What can hang from each mark:
K23: K132 K247 K987
K987: K23 K925
K925: K910 K987
K132: K23 K753
K247: K413
K826: K132
K910: K752 K826
K473: K413 K826

Each row was made from one small tree. The marks that hang from a mark follow it in brackets, in the order of their numbers. Every link used is in the known rows. Write each row's tree.
Known rows:
K987{K925{K910}}: [ 0.49, -5.15, -3.81, -2.56, -4.44,  0.13,  1.50, -2.05, -3.00, -0.49,
 -1.14, -0.24,  3.00,  3.86, -0.34, -4.55,  1.65, -0.25,  1.05,  2.17,
 -0.51, -3.57, -0.87]
K910{K826}: [ 1.39, -6.52, -5.34, -5.08, -3.14,  0.70,  2.82, -2.41, -2.97,  0.78,
 -1.07,  1.41,  1.05,  4.51, -0.21, -1.69,  3.27,  1.97, -0.96,  2.15,
 -0.30, -3.45,  1.43]
K473{K826{K132{K23 K753}}}: [-0.18, -3.06, -2.34, -5.74, -2.14,  3.52,  0.24, -0.41, -3.16,  1.06,
 -1.61,  0.26,  0.77,  3.02,  3.26, -2.71,  0.26,  2.55, -0.41, -0.62,
 -0.65, -4.68,  2.51]
K132{K23{K987{K925{K910}}}}: [ 0.02, -4.20, -1.00, -4.07, -4.16,  0.55,  0.89, -1.34, -2.27,  0.14,
 -1.56, -0.80,  2.72,  3.48,  0.15, -4.27, -0.17,  0.71,  0.45, -0.08,
 -1.34, -3.41, -0.71]
K132{K23{K987} K753}: [ 0.44, -3.50, -0.03, -5.80, -2.59,  2.24,  0.19, -0.33, -2.56,  2.42,
 -1.37,  0.51,  0.97,  3.55,  1.14, -3.22, -0.01,  1.61, -0.30, -1.22,
 -1.44, -3.88,  1.31]
K910{K752 K826{K132{K23{K247} K753}}}: [-0.64, -3.73, -3.23, -5.61, -3.44,  3.09,  1.06, -2.23, -3.60,  3.45,
  0.02,  1.65, -2.80,  2.81,  2.15, -0.40, -0.65,  3.66, -0.68,  1.53,
 -2.39, -3.24,  1.37]
K132{K753}: [ 1.09, -4.53, -2.93, -4.67, -2.59,  2.02,  0.99, -1.05, -3.15,  1.99,
 -0.95,  1.12,  1.11,  4.14,  0.65, -3.11,  2.16,  0.76,  0.01,  0.92,
 -0.33, -3.99,  1.54]
K826{K132{K23{K247{K413} K987{K925}} K753}}: [-1.65, -2.64,  0.15, -4.59, -3.18,  2.45, -1.75,  0.23, -2.41,  2.68,
 -0.72, -0.31,  0.41,  2.80,  3.31, -4.04, -1.13,  2.60,  0.99, -0.10,
 -0.42, -3.07, -0.38]
K987{K23{K132 K247} K925{K910{K752}}}: [ 1.09, -2.44, -1.80, -4.00, -3.67,  1.80,  0.96, -2.25, -2.83,  0.38,
  1.29,  0.39, -0.98,  3.59,  1.44, -3.58, -0.34,  1.80,  1.28,  4.13,
 -1.87, -4.79, -1.32]
K473{K413 K826{K132{K23{K247 K987} K753}}}: [-2.35, -3.09, -0.54, -7.11, -1.65,  3.07, -2.33, -0.38, -3.67,  1.10,
 -0.57,  0.09, -0.35,  2.71,  5.27, -3.31, -0.75,  3.96, -0.54, -0.04,
 -1.93, -5.38,  1.08]
K23{K132{K753} K247{K413} K987{K925}}: [-0.21, -2.86, -0.02, -5.18, -1.85,  1.41, -1.27, -0.89, -3.11,  2.24,
  1.04,  1.55,  0.92,  3.76,  3.11, -4.99, -0.75,  2.50,  1.28,  1.70,
 -0.39, -3.81, -1.50]
K987{K23{K132{K753} K247} K925{K910}}: [ 1.33, -2.45, -0.34, -3.92, -3.48,  1.79, -0.49, -1.22, -2.85,  1.09,
  1.07,  1.60, -0.27,  3.48,  2.42, -4.88, -0.77,  2.73,  2.09,  2.66,
 -2.13, -5.50, -0.61]
K473{K413 K826{K132}}: [-1.61, -4.82, -4.56, -6.02, -2.11,  2.50,  0.23, -1.21, -3.77, -0.82,
 -1.42, -1.16,  1.20,  3.28,  3.55, -2.50,  2.65,  1.84, -0.82,  1.82,
 -0.17, -5.11,  1.43]
K925{K910}: [ 1.49, -5.38, -4.68, -3.92, -4.33,  0.55,  1.68, -1.80, -2.24,  0.02,
 -1.36,  0.71,  2.02,  4.09,  0.02, -3.50,  2.11,  0.48,  0.51,  1.48,
 -0.49, -3.56,  0.52]
K910{K752 K826}: [ 0.97, -5.69, -5.94, -5.36, -3.13,  1.45,  3.66, -3.41, -3.73,  1.43,
 -0.45,  1.00, -0.66,  4.09, -0.45, -0.68,  2.62,  1.14, -1.21,  2.94,
 -0.88, -2.86,  0.79]
K473{K413 K826{K132{K753}}}: [-1.69, -4.10, -3.47, -6.22, -1.85,  3.13, -0.64, -0.88, -4.33,  0.47,
 -1.14, -0.27,  0.57,  2.81,  4.23, -2.97,  1.77,  2.08, -0.18,  1.15,
 -0.94, -5.34,  1.49]
K925{K910 K987{K23{K132 K247{K413}}}}: [ 2.77, -2.47, -2.42, -3.62, -3.05,  1.63,  0.35, -0.48, -0.57, -0.29,
  0.88,  0.73, -0.99,  4.11,  2.15, -3.89,  2.04,  2.25,  1.94,  2.21,
  0.02, -5.02, -1.24]
K987{K23 K925{K910}}: [ 1.37, -3.89, -2.56, -3.06, -4.21,  0.93,  1.33, -1.43, -2.40, -0.66,
 -1.11, -0.96,  1.53,  3.65,  0.11, -4.69,  1.90,  0.12,  1.58,  2.48,
 -0.46, -4.32, -0.82]
K473{K413 K826{K132{K23{K247 K987}}}}: [-2.35, -3.90, -1.52, -6.96, -1.98,  2.48, -1.57, -0.65, -3.11, -0.09,
 -0.76, -0.84,  0.26,  3.15,  4.49, -2.91,  0.17,  3.74, -1.09,  0.72,
 -1.19, -5.22,  0.89]
K23{K132 K247}: [ 1.20, -4.63, -2.95, -5.43, -2.37,  1.58,  0.81, -1.45, -2.29,  1.08,
  0.80,  1.97,  0.67,  5.08,  1.42, -2.20,  1.45,  3.23, -0.75,  2.93,
 -0.51, -4.74,  1.47]
K473{K413 K826{K132{K23 K753}}}: [-1.61, -3.06, -2.17, -6.51, -2.32,  3.19, -0.61, -0.17, -4.15,  0.30,
 -1.46, -0.08,  0.39,  2.62,  4.60, -2.42,  0.63,  2.25, -0.21, -0.25,
 -1.60, -5.64,  1.63]
K473{K413 K826{K132{K23{K247} K753}}}: [-1.85, -2.87, -1.53, -6.47, -2.20,  3.03, -1.71, -0.25, -3.99,  0.68,
 -0.50,  0.85, -0.49,  3.00,  5.26, -2.66, -0.13,  3.49, -0.27,  0.43,
 -1.83, -6.00,  1.34]
K910{K752 K826{K132{K23 K753}}}: [-0.43, -3.96, -3.84, -5.73, -3.56,  3.35,  2.11, -2.25, -3.73,  3.08,
 -0.97,  0.79, -2.02,  2.44,  1.63, -0.13,  0.08,  2.48, -0.63,  0.91,
 -2.08, -3.05,  1.69]

Write each row's tree:
[ 0.06, -3.58, -1.61, -4.57, -3.23,  0.10, -0.70, -1.63, -2.29,  0.50,
  0.82,  1.10,  1.71,  3.86,  2.56, -5.29, -0.73,  2.22,  1.67,  2.27,
 -0.43, -3.37, -2.33]
K23{K132 K247{K413} K987{K925{K910}}}
[ 2.30, -2.94, -1.60, -5.96, -2.10,  3.30,  1.08, -0.62, -2.34,  1.56,
 -0.13,  0.85, -0.27,  3.88,  1.72, -2.54,  1.84,  1.96,  0.37,  1.59,
 -0.77, -5.25,  1.94]
K987{K23{K132{K753}}}
[ 0.75, -6.05, -4.70, -2.89, -4.61, -0.35,  2.33, -2.94, -3.43, -0.32,
 -1.08,  0.87,  2.20,  3.74, -0.23, -3.79,  1.58,  0.96,  0.92,  2.37,
 -1.18, -3.41, -0.88]
K987{K925{K910{K826}}}
[-1.83, -2.93, -0.94, -4.19, -4.11,  3.11, -0.07, -1.52, -3.12,  2.65,
 -1.35, -1.43,  0.03,  1.62,  1.81, -3.50, -1.94,  1.25,  0.76, -0.20,
 -2.31, -2.82, -0.13]
K826{K132{K23{K987{K925{K910{K752}}}} K753}}
[ 0.38, -4.11, -2.82, -3.49, -4.28,  1.92,  0.80, -1.91, -3.08,  1.17,
 -1.04, -0.11, -0.18,  2.37,  1.61, -4.05,  0.60,  2.22,  1.91,  1.95,
 -1.69, -3.92, -0.16]
K987{K23 K925{K910{K826{K132{K753}}}}}
[-0.35, -4.11,  0.12, -4.51, -2.97,  0.88, -0.23, -0.89, -2.18,  0.87,
 -0.41, -0.12,  1.52,  4.37,  0.65, -3.91, -0.22,  2.29, -0.48,  0.98,
 -0.83, -3.93, -0.34]
K132{K23{K247 K987{K925}}}
[ 0.97, -3.84, -1.38, -3.62, -2.75,  1.42,  0.30, -0.83, -2.37,  0.25,
  0.15, -0.41,  0.48,  4.63,  0.58, -4.09,  2.09,  1.79,  0.40,  3.61,
  0.15, -4.85, -0.40]
K987{K23{K247} K925}
[-0.35, -4.47, -3.20, -4.15, -3.76, -0.27,  0.24, -2.98, -3.31,  1.08,
  0.47,  0.96, -0.09,  3.58,  1.54, -4.61, -0.38,  1.67,  1.28,  2.75,
 -0.65, -2.02, -3.23]
K23{K247{K413} K987{K925{K910{K752 K826}}}}
[ 0.32, -4.06, -0.38, -6.36, -1.44,  2.43, -0.95, -1.33, -2.56,  3.03,
  0.99,  1.92,  0.02,  4.18,  2.22, -3.63, -0.48,  4.05, -0.47,  1.47,
 -1.45, -4.33,  1.18]
K23{K132{K753} K247 K987}
[ 2.34, -3.39, -1.61, -4.12, -1.50,  2.82,  0.75, -0.55, -0.79,  0.40,
  0.97, -0.12, -1.00,  4.78,  0.82, -2.56,  3.12,  3.13, -0.32,  2.93,
  0.01, -5.85,  0.66]
K925{K987{K23{K132 K247}}}
[-0.55, -3.38, -1.28, -4.91, -3.35,  3.15, -0.87,  0.05, -2.23,  2.78,
 -0.68,  0.80, -0.46,  3.32,  2.63, -2.22, -0.22,  3.32, -0.17,  0.20,
 -1.17, -4.11,  2.10]
K826{K132{K23{K247} K753}}
[-2.82, -3.02, -0.54, -6.06, -2.02,  2.92, -1.34, -0.64, -4.40,  0.33,
 -1.34, -1.31,  1.14,  2.15,  4.47, -3.89, -0.46,  2.17, -0.02, -0.20,
 -1.77, -5.25,  0.21]
K473{K413 K826{K132{K23{K987{K925}} K753}}}
[ 2.67, -2.74, -1.82, -3.70, -2.78,  2.78,  0.97, -0.84, -1.34,  0.69,
  0.06,  0.28, -0.61,  3.34,  1.13, -3.67,  1.87,  1.80,  1.56,  1.15,
 -1.31, -5.53,  0.22]
K925{K910 K987{K23{K132{K753}}}}
[-0.73, -2.28, -0.96, -6.30, -1.68,  2.94, -1.59,  0.11, -2.70,  1.55,
 -0.70,  0.56,  0.04,  3.07,  4.88, -3.95, -0.82,  3.57,  0.26, -0.60,
 -0.04, -3.87,  0.98]
K473{K826{K132{K23{K247{K413} K987} K753}}}
[-1.08, -3.81, -0.85, -5.66, -2.88,  3.40, -0.32, -0.38, -2.05,  2.88,
 -1.84, -0.92,  0.50,  2.64,  1.98, -2.71, -0.14,  2.50, -0.43, -0.98,
 -0.98, -3.27,  2.03]
K826{K132{K23{K987} K753}}
[ 1.63, -1.49, -0.69, -3.99, -3.59,  1.26, -0.71, -0.55, -2.71,  0.74,
  1.08,  1.93, -0.19,  3.37,  3.51, -5.20, -0.54,  1.97,  3.18,  2.39,
 -1.08, -4.91, -1.84]
K987{K23{K132{K753} K247{K413}} K925{K910}}
[ 0.01, -2.77, -0.39, -4.72, -2.97,  0.78, -1.58, -1.29, -2.99,  1.90,
  1.06,  2.03,  1.01,  3.37,  3.42, -5.80, -1.78,  2.45,  2.28,  1.50,
 -1.22, -3.63, -2.17]
K23{K132{K753} K247{K413} K987{K925{K910}}}
[ 1.36, -3.17, -1.32, -3.85, -3.72,  1.11,  0.30, -1.48, -2.19, -0.13,
  0.86,  0.69,  0.43,  3.92,  1.68, -4.38,  0.12,  2.59,  1.49,  3.42,
 -1.42, -5.27, -0.74]
K987{K23{K132 K247} K925{K910}}
[-1.54, -3.44, -1.09, -4.52, -3.49,  1.78, -0.88, -0.15, -1.74,  1.24,
 -0.92, -1.24,  1.04,  3.33,  2.50, -3.60, -0.08,  2.41,  0.31,  0.76,
  0.44, -2.84, -0.51]
K826{K132{K23{K247{K413} K987{K925}}}}
[-0.44, -5.75, -6.34, -5.26, -3.36,  2.69,  2.93, -3.28, -3.34,  1.99,
 -0.96, -0.30, -1.21,  3.09,  0.47, -0.20,  2.14,  2.04, -1.31,  2.94,
 -0.72, -2.39,  1.36]
K910{K752 K826{K132}}
[-0.37, -3.83, -0.01, -4.56, -2.79,  1.42, -1.28, -1.98, -3.03,  2.13,
  1.06,  1.65,  0.86,  3.39,  2.20, -5.39, -1.98,  3.41,  1.12,  1.72,
 -2.36, -4.28, -0.90]
K23{K132{K753} K247 K987{K925{K910}}}
[-1.27, -5.01, -3.15, -3.88, -3.99,  0.11, -0.75, -2.05, -2.41,  1.18,
 -0.25,  0.28,  0.75,  3.19,  2.47, -4.99, -0.19,  2.98,  1.44,  2.21,
 -0.18, -2.09, -2.32]
K23{K247{K413} K987{K925{K910{K826{K132}}}}}
[-0.52, -4.47, -4.28, -5.50, -3.78,  2.47,  1.90, -2.55, -3.01,  2.27,
 -0.14,  0.75, -2.21,  3.23,  1.53,  0.10,  0.33,  3.45, -1.32,  2.15,
 -1.56, -3.09,  1.29]
K910{K752 K826{K132{K23{K247}}}}
[-1.70, -3.61, -2.58, -6.42, -2.45,  2.36, -0.92, -0.49, -3.30, -0.55,
 -0.73, -0.07,  0.17,  3.45,  4.52, -2.25,  0.80,  3.30, -0.81,  1.14,
 -1.06, -5.66,  1.22]
K473{K413 K826{K132{K23{K247}}}}
[-0.14, -2.19, -2.01, -5.69, -2.18,  2.82, -0.98,  0.33, -2.98,  1.24,
 -0.59,  1.32, -0.02,  3.37,  4.92, -3.28, -0.13,  3.13,  0.49, -0.17,
  0.03, -4.38,  1.33]
K473{K826{K132{K23{K247{K413}} K753}}}
[ 0.24, -4.58, -4.25, -2.73, -4.42,  0.76,  2.35, -2.84, -3.64,  0.03,
 -0.75, -0.51,  1.60,  3.45, -0.48, -3.76,  1.07, -0.96,  0.77,  2.88,
 -1.07, -3.22, -1.45]
K987{K925{K910{K752}}}
[-0.51, -4.23, -2.52, -4.85, -3.63,  2.45, -0.05, -0.34, -1.50,  1.42,
 -0.91, -0.19,  0.28,  3.85,  1.73, -1.69,  0.85,  3.14, -0.77,  1.05,
 -0.32, -3.84,  2.02]
K826{K132{K23{K247}}}
[-1.91, -5.39, -3.04, -3.96, -3.70,  1.23,  0.04, -3.52, -3.10,  1.89,
  0.15, -0.45, -0.54,  2.86,  1.04, -3.82, -0.99,  3.33,  0.10,  3.09,
 -1.78, -2.39, -1.45]
K23{K247 K987{K925{K910{K752 K826{K132}}}}}
[-0.04, -4.02, -0.86, -4.61, -2.84,  1.62,  0.17, -2.06, -3.32,  1.73,
 -0.28,  0.47,  2.14,  2.88,  1.36, -5.05, -1.02,  1.65,  1.11,  0.85,
 -2.10, -3.92, -0.51]
K23{K132{K753} K987{K925{K910}}}
[-0.08, -6.26, -3.26, -3.98, -3.73, -0.01,  1.48, -3.11, -2.91,  0.44,
 -1.19, -0.27,  2.30,  3.46, -0.35, -4.55,  0.84,  1.55,  0.40,  1.66,
 -1.16, -2.74, -1.08]
K23{K987{K925{K910{K826}}}}
[-1.19, -4.72, -3.29, -6.19, -3.20,  2.66,  1.25, -2.70, -2.73,  2.71,
 -0.38,  0.08, -2.10,  3.04,  1.41, -0.58, -0.29,  3.95, -1.54,  1.77,
 -1.72, -2.57,  0.98]
K910{K752 K826{K132{K23{K247 K987}}}}
[-1.32, -3.65, -0.09, -5.56, -2.78,  3.27, -1.51, -0.26, -1.98,  3.24,
 -0.77, -0.02, -0.38,  3.02,  2.60, -2.97, -0.89,  3.84, -0.40, -0.30,
 -1.31, -3.59,  1.76]
K826{K132{K23{K247 K987} K753}}
